What can hang from each mark
k294: k199 k697
k697: k371 k737
k418: k294 k351 k371 k737
k737: k199
k199: k351 k371 k737
k351: k418

Each row was made from one small tree. The marks that hang from a mark follow it in brackets, in the order of their numbers. Every link used is in the known rows. Write each row's tree.
Known rows
k294(k199(k351) k697(k371 k737)): -18	25	-17	-14	12	4	-16	6	2	4	7	13	-13	23	-15	-14	-11	-5	-22	-11	-10	3	25
k418(k351 k371 k737): 9	-1	-1	19	-29	-9	-2	-4	15	-1	7	-11	6	8	-4	-12	15	19	9	2	-2	-13	-10
k418(k294(k697) k351 k371): 3	5	2	18	-24	8	-19	-15	12	4	14	6	-4	21	-5	-8	-2	14	-1	6	-5	-5	-11
k294(k697(k737(k199(k371)))): -15	7	-3	-11	8	5	-16	-6	9	-3	10	9	-14	4	-8	-2	-8	-6	-14	-9	7	4	16
k737(k199): -6	5	3	-4	-5	8	-9	-4	0	2	-3	1	3	-6	3	9	0	1	-3	0	2	-2	-4
k351(k418(k294)): -5	2	1	8	-6	2	-13	0	3	-2	0	5	3	0	5	-4	-2	9	3	-4	8	-5	-8
k351(k418(k294 k737)): 2	-3	-6	20	-12	-3	-11	-1	9	-2	2	-2	4	1	3	-9	6	15	11	-7	8	-11	-16
k199(k371 k737): -6	7	-2	-4	6	-15	14	5	17	-2	12	-2	1	2	-9	-17	0	-5	4	-5	3	-1	14
k199(k351 k371 k737): -11	17	-2	-7	10	-17	10	10	20	6	11	-3	6	7	-13	-25	3	-2	8	-9	-1	-9	21
k697(k371 k737(k199(k351))): -27	21	-8	-18	2	-2	-20	6	1	2	-1	-3	5	5	-7	-11	1	6	-13	-18	2	-6	23
k737(k199(k351)): -10	13	2	-7	-1	6	-12	2	2	11	-2	1	8	1	0	2	3	3	1	-5	-2	-7	1
k294(k199(k351)): -5	12	-7	-5	3	5	0	8	2	10	3	8	0	11	-6	-6	1	-5	-4	2	-12	-3	5
k294(k199(k737)): -4	11	-9	-5	1	-1	9	7	3	1	7	5	-7	8	-7	-6	-6	-8	-4	2	-10	-1	8
k351(k418(k294 k371 k737)): 7	2	-2	27	-25	-10	-9	-7	15	-8	0	-2	2	8	3	-16	9	23	8	-5	8	-14	-15
k351(k418): -2	6	3	2	4	1	-6	8	4	-4	-7	1	2	-6	4	0	-3	-1	6	-5	7	-1	-3
k351(k418(k294 k737(k199))): -5	3	-3	15	-17	5	-20	-2	7	-1	0	0	7	-2	6	1	4	16	7	-8	9	-14	-19
k737(k199(k351 k371)): -16	14	5	-10	4	0	-5	4	16	9	3	1	8	0	-6	-8	5	-1	0	-5	0	-6	11
k697(k371 k737): -15	6	-10	-11	3	-9	-8	7	-2	-9	1	-3	-4	5	-6	-11	-1	4	-14	-13	7	2	21
k294(k697): 1	5	0	4	7	9	-6	-7	2	1	5	8	-9	8	-3	4	-9	-6	-3	-2	-2	6	-2
k294(k199(k351(k418) k737)): -9	25	-6	-5	8	-3	2	21	12	5	0	6	5	8	-6	-15	-5	-7	7	-8	-4	-7	9
k294(k199(k371) k697): -4	6	-4	-2	12	9	2	-3	15	1	10	17	-17	11	-9	-5	-12	-17	-11	4	-10	8	6

Which tree is each row?
-15	24	-2	-5	-7	-3	-22	10	9	-1	-8	4	6	3	0	-12	6	13	-5	-12	11	-12	10 => k697(k737(k199(k351(k418(k371)))))
-14	25	-4	-7	13	-9	7	22	25	5	5	8	3	5	-11	-24	-3	-10	6	-7	-4	-6	17 => k294(k199(k351(k418) k371 k737))
-8	-3	4	5	-18	-4	-10	2	21	4	9	-10	9	-5	-6	-8	13	8	9	-3	0	-13	-7 => k418(k351 k737(k199(k371)))
3	11	-14	18	-24	-2	-5	-7	15	7	8	5	1	28	-7	-18	12	19	-2	4	-11	-15	-8 => k418(k294(k199(k351)) k371 k737)
0	0	0	22	-43	3	-19	-14	15	2	10	-7	10	8	-2	-7	15	28	3	3	-2	-17	-20 => k418(k294 k351 k371 k737(k199))
1	-8	-8	15	-29	7	-12	-2	7	6	16	0	2	15	-6	-7	6	12	2	5	-13	-12	-18 => k418(k294(k199) k351 k737)
-6	6	-15	-9	8	11	-12	-2	-4	-1	8	17	-23	17	-7	0	-12	-9	-17	-1	-4	7	9 => k294(k199 k697(k737))
-19	17	-4	-14	10	4	-18	-2	11	7	10	10	-7	13	-11	-8	-4	-4	-9	-12	4	-2	21 => k294(k697(k737(k199(k351 k371))))
-15	16	-9	-5	0	-7	4	5	20	9	19	7	2	20	-16	-26	-2	0	-2	-3	-10	-8	13 => k418(k294(k199(k351 k371 k737)))
6	-5	-2	26	-38	-6	-10	-10	14	0	12	-8	6	14	-4	-15	15	27	6	1	-3	-17	-16 => k418(k294 k351 k371 k737)
-23	12	-8	-17	-3	-4	-17	2	-4	-6	-1	-1	-3	-3	-5	-4	-5	4	-17	-14	6	0	17 => k697(k371 k737(k199))
-4	28	0	5	-4	-14	2	13	20	0	-5	-1	10	9	-4	-22	3	8	11	-9	5	-13	10 => k199(k351(k418(k371)) k737)
0	11	-4	12	-16	4	-10	0	11	-5	-3	15	-5	10	1	-11	-4	9	-9	6	-2	-4	-10 => k351(k418(k294(k199) k371))
-11	5	-3	8	-13	-5	-10	-7	20	11	11	-3	9	9	-6	-15	13	15	5	-7	2	-17	-4 => k418(k294 k737(k199(k351 k371)))
3	-11	-4	19	-29	-1	-13	-6	6	5	14	-8	8	11	-5	-9	12	19	11	-1	-1	-13	-18 => k418(k294 k351 k737)
-5	16	-9	6	2	9	-11	1	9	-1	11	18	-12	17	-4	-9	-21	-6	-3	-6	-3	1	-3 => k351(k418(k294(k199(k737) k697)))
-2	22	4	7	-3	-6	-4	7	15	1	-10	3	8	7	1	-15	6	9	7	-5	5	-10	3 => k199(k351(k418(k371)))
-9	22	-1	-1	6	-9	0	16	11	4	0	-2	11	4	-3	-16	-1	0	14	-13	5	-11	10 => k199(k351(k418) k737)
1	10	3	16	-19	-4	-9	0	16	-8	-9	-4	4	-4	5	-4	9	16	6	-3	10	-12	-12 => k351(k418(k371 k737(k199)))
-10	17	3	5	10	3	-14	-2	23	7	8	11	0	16	-7	-19	-7	0	4	-10	6	-3	5 => k199(k351(k418(k294(k697))) k371)
-1	7	1	11	2	12	-20	-8	7	0	4	10	-7	9	2	-3	-11	2	1	-5	7	0	-9 => k351(k418(k294(k697)))
-13	12	-10	-8	9	-1	-14	-2	0	-5	6	4	-13	12	-8	-10	-12	-1	-18	-13	3	7	22 => k294(k697(k371 k737))
-3	2	-7	18	-20	2	-21	-11	12	3	16	-6	-1	21	-10	-12	0	13	0	-8	-3	-5	-7 => k418(k294(k697(k371)) k351 k737)
-15	17	3	2	-7	8	-26	2	8	9	-1	5	10	2	5	-2	0	9	5	-9	6	-12	-5 => k737(k199(k351(k418(k294))))
7	5	-3	20	-15	-11	-1	3	16	-8	-7	-3	0	0	2	-11	12	14	9	-5	7	-10	-9 => k351(k418(k371 k737))
-11	3	-6	0	-15	-4	-2	5	19	6	24	4	2	14	-16	-21	-4	-1	-2	2	-12	-7	2 => k418(k294(k199(k371 k737)) k351)
